Each row comes from the steps of one path. Every step used is in the known rows, and no mark comes twice. Write the path behind each row, first mark first.
(in the rows, 128 means zero)
Known rows
J, C, Z, H: [163 137 121 136 144 172 139 126 191 137  95 123 118 117  95  19 114 144
 118 115 117 129 197 121 140 119 122 138]
Q, Z, E: [161 100 137 153 122 117 140 169 161 173 133 136 136 103  76  41 138 103
 131 131 138 141  82 112 151  80 119 155]
H, Z, E, J, C: [159  92 121 167 104 236 153 135 235 185  58 119 104  82  62  81 170 102
 153 117 140 112  90 111 128  78  94 127]
H, Z, N, J, C: [133  88  50 170 112 235 156  73 184 157 105 100 118  71  86  64 158 137
 137 123 149 131  80 117 157  91 115 112]
H, Z: [119 121 121 143 130 181 131 116 176 127  99 116 155 121  92 113 139 107
 134 142 148 134  94 110 113 102 120 120]
E, Z, N, J: [114 141 106 176 146 110 165 102 132 217 133 143 122  71  93  55 151 159
 125 122 142 146  85 119 209  75 119 101]
J, C: [150 100  96 122  97 194 131 114 154 126  93 104 114 118 115 117 135 114
 133 107 118 128 143 136 110 162 135 148]
H, Z, Q, F: [115 113 164 127 148 196 112 154 134 118 119 133 153 161  91 139 150  81
 119 180 141 137  77  75  75 102 140 132]
E, T: [108 138 132 162 139 103 141 141 137 181 111 124 120 123 132 169 140 129
 101 111 118 134 150 146 142 157 123 118]
Q, F, Z: [119 127 159 107 106 181  99 144 108  62 122 133 196 181 115 123 148  92
  97 161 121 101 111 118 118 131 131  96]
Z, E, T: [122 131 123 180 128 101 157 153 172 237 106 132  98 109 105 133 149 125
 116  89 117 123 119 140 154 113 119 115]
N, J, C, Z, E, T: [157 112  84 196 136 139 178 126 219 249  99 143 102  87 105  64 169 133
 122  79 111 156 132 131 195 112 109  93]
E, Z, N, J, C: [137 112  74 165 112 176 163  90 156 207  97 117 108  65  85  50 156 142
 130 101 131 144 103 128 185 114 126 123]
N, J: [117 122 111 149 152 121 141  91 119 132 120 148 138  96 141 107 153 144
 132 145 137 137 120 129 175  95 113  93]
Z, C: [156 105 126 142 110 117 121 158 159 126 123 129 141 129 164 102 126 125
 139 122 129 159 104 131  96 107 120  96]
Z, F, Q: [136 112 152  95 143 148 132  78 111 102 134 105 169 114 131 185 122 111
 137 149 128 112 130 128  79 173 124 160]
H, Z, N: [118 120  92 167 122 186 145 118 176 162 149 102 123 108  75  87 127 139
 130 130 156 119  61 104 136  76 121 123]
N, J, C: [141  95  80 140 117 187 142  81 145 128  87 122 122  87 129  98 159 128
 136 122 127 136 134 137 152 133 121 118]
Q, Z, C, J, N: [152  87 126 172 137 120 147 196 149 127 151 136 100 101 101  50 165 105
 133 168 130 116  64  91 158 114 111 112]
N, J, C, Z, H: [154 133 108 151 161 164 147 101 183 141  90 137 124  92 104   5 132 156
 121 129 124 136 190 121 174  96 111 113]
E, J: [132 133 171 150 147 134 135 149 144 137 117 148 117 110 123 136 148 136
 129 150 137 115 127 120 147  98  94 115]
C, Z, H: [145 160 147 142 168 118 137 139 169 138 122 142 129 126 105  30 108 155
 115 133 125 128 185 113 156  91 116 122]
C, J, N: [115 121 112 157 147 135 158 147 128 146 148 135  64 110  92 111 166 124
 136 152 122  72  93  97 173 131 121 111]
F, Q, Z, E, T: [132 102 154 167 134  91 163 150 158 202 120 109 151  83 106 103 146  94
 107 118 119 137 103 120 119 129 108 138]
E, Z: [125 154 156 135 131 102 141 139 140 195  90 139 140 112  89  94 137 114
 124 111 122 153 125 126 150 135 135 135]
F, Q, Z: [144  93 167 113 137 114 135 124 111  82 145 101 192  95 128  90 126  90
 117 162 129 143 106 103  85 145 114 156]
N, J, C, Z: [174 105  82 146 136 173 152  99 188 140 119 140 132 102 124  44 150 137
 136 115 120 167 142 117 175 127 117 105]
C, J: [125 123 122 133 134 142 149 120 125 139 125 118 101 114 111 112 162 111
 144 147 118  96 141 125 179  86 103 121]
Q, Z, E, J: [161 106 178 171 141 127 145 188 174 180 121 154 123  87  75  58 156 112
 133 153 146 126  85 105 168  53  86 140]
H, Z, E, J: [138 119 157 179 137 179 152 152 217 196  89 145 116  92  68  90 166 116
 151 141 153 109  69  99 147  34  84 104]
J, C, Z: [182 111  97 129 117 181 142 128 197 136 125 123 125 127 115  63 130 125
 133 100 112 161 149 117 135 154 129 132]
Z, Q: [130 111 160 123 148 103 112 154  98 151 130 143 106 127 119 169 120 104
 131 147 129 118 127 102 105  99 133 138]

Which path is each row?
[127 104 177 111 129 112  89 158  86 113 115 146 147 142 105 180 122  79
 118 157 125  82 127 106 113  86 124 107] => F, Z, Q
[147  99 121 155 112 162 123 147 204 123  97 119 166 121 133  86 136 106
 145 133 146 165  73 114  86  82 113  90] => H, Z, C
[178  95 131 124 138 149 123 152 160 159 127 138 102 127 107 109 121 101
 137 122 114 148 145  93 111 122 134 141] => J, C, Z, Q
[154  76  69 163 116 188 150 105 144 141 134 108 126  66  93  36 150 135
 121 134 143 145  95 123 176 110 117 144] => Q, Z, N, J, C
[114 124 117 192 129 145 160 144 212 237  84 122 120 104  77 125 157 108
 121 100 133 128  93 126 142  94 113 109] => H, Z, E, T
[143 125  80 178 157 126 163 104 159 173 186 150 119  92 123  36 140 177
 129 129 141 151  95 105 213  67 108  83] => C, Z, N, J
[138 103 110 168 132 127 151 172 154 143 144 137  75 110 120  87 164 121
 144 147 122  97  73  98 148 111 114  86] => Z, C, J, N
[135  98 125 158 116 132 132 175 142 113 132 139 110 123 112  97 166 100
 135 157 119  68  74 102 154 102 107  61] => F, Z, C, J, N
[142  98 115 158 120 174 145 138 194 135  95 110 135 108 114  75 168  92
 160 154 134 129  92 113 141  46  90  86] => H, Z, C, J
[130 102 133 153 116 170 130 184 137  93 140 140 126 152 113  84 181  93
 121 174 117  78  59  90 140 118 117  63] => Q, F, Z, C, J, N
[175 127 117 155 132 121 155 153 208 202 148 152 112 123  98  40 133 131
 146  97 122 145 102 104 163  76 120 111] => C, Z, E
[116 119  82 171 143 132 154  93 122 164 163 134 112  83 124  82 144 170
 128 136 147 126  88 120 195  71 113  95] => Z, N, J
[123 118 168 116 146 153 110 166  96 121 143 143 132 167 121 150 140  98
 113 169 126 133 104  89  88 123 146 139] => Z, Q, F
[148 137 121 187 141  96 166 162 207 248 129 146 105 118 103  89 144 132
 117  82 112 149 128 124 175 110 115 104] => C, Z, E, T
[129 122 185 122 161 113 132 125 115  87 113 101 179  85 107  46 110 113
 105 172 133 115 156 108  93 112 108 161] => F, Q, Z, H
[190 110 105 118 132 203 129 113 185 137 125 131 135 138  84 113 127 124
 136 119 125 150 161 137 148 180 137 175] => J, C, Z, F
[182 104  92 133 149 200 138  88 177 137 121 146 142 114  94  97 145 135
 139 132 132 157 154 137 183 156 126 150] => N, J, C, Z, F
[165 140 152 153 157 174 143 143 202 146  87 137 110 103  91  26 129 150
 120 131 124 119 196 114 154  97  96 129] => E, J, C, Z, H
[133 120 126 130 144 204 120 103 167 125 101 124 163 132  65 159 135 108
 138 158 157 126 110 131 129 133 128 166] => H, Z, F
[158 105 152 121 149 147 111 142 118 109 137 135 170 126  71 122 125 108
 117 171 149 145 129 138 151 156 131 204] => Q, Z, F
[141  94 132 139 129 127 148 129 118 124 190  89 158  85 111  66 115 122
 115 149 140 128  74  97 108 115 115 156] => F, Q, Z, N
[170  91 117 139 156 143 134 126 153 161 123 153 109 104 115  93 140 113
 139 135 121 153 139  92 147  99 123 116] => N, J, C, Z, Q
[132  99 106 179 134 163 154 162 189 143 123 128  94 106  95  79 173 106
 150 159 136 101  50  86 138  94 108  81] => H, Z, C, J, N
[157 133  95 159 135 133 154 140 172 174 200 129 108 124 107  49 112 164
 125 109 133 144 101 102 171  96 123 118] => C, Z, N
[166 104 144 118 137 195 120 163 151 128 141 138 128 168 109  94 141  94
 117 146 112 159 123  79  94 142 148 142] => J, C, Z, Q, F
[136 122 128 173 135 106 160 181 161 193 115 144  84 100  93  63 171 111
 142 134 118 115  72  97 166 118 120  91] => E, Z, C, J, N
[171 131 131 123 157 151 127 125 165 138 153 151 145 147  94 120 120 136
 133 137 133 150 148 130 163 152 131 160] => C, Z, F
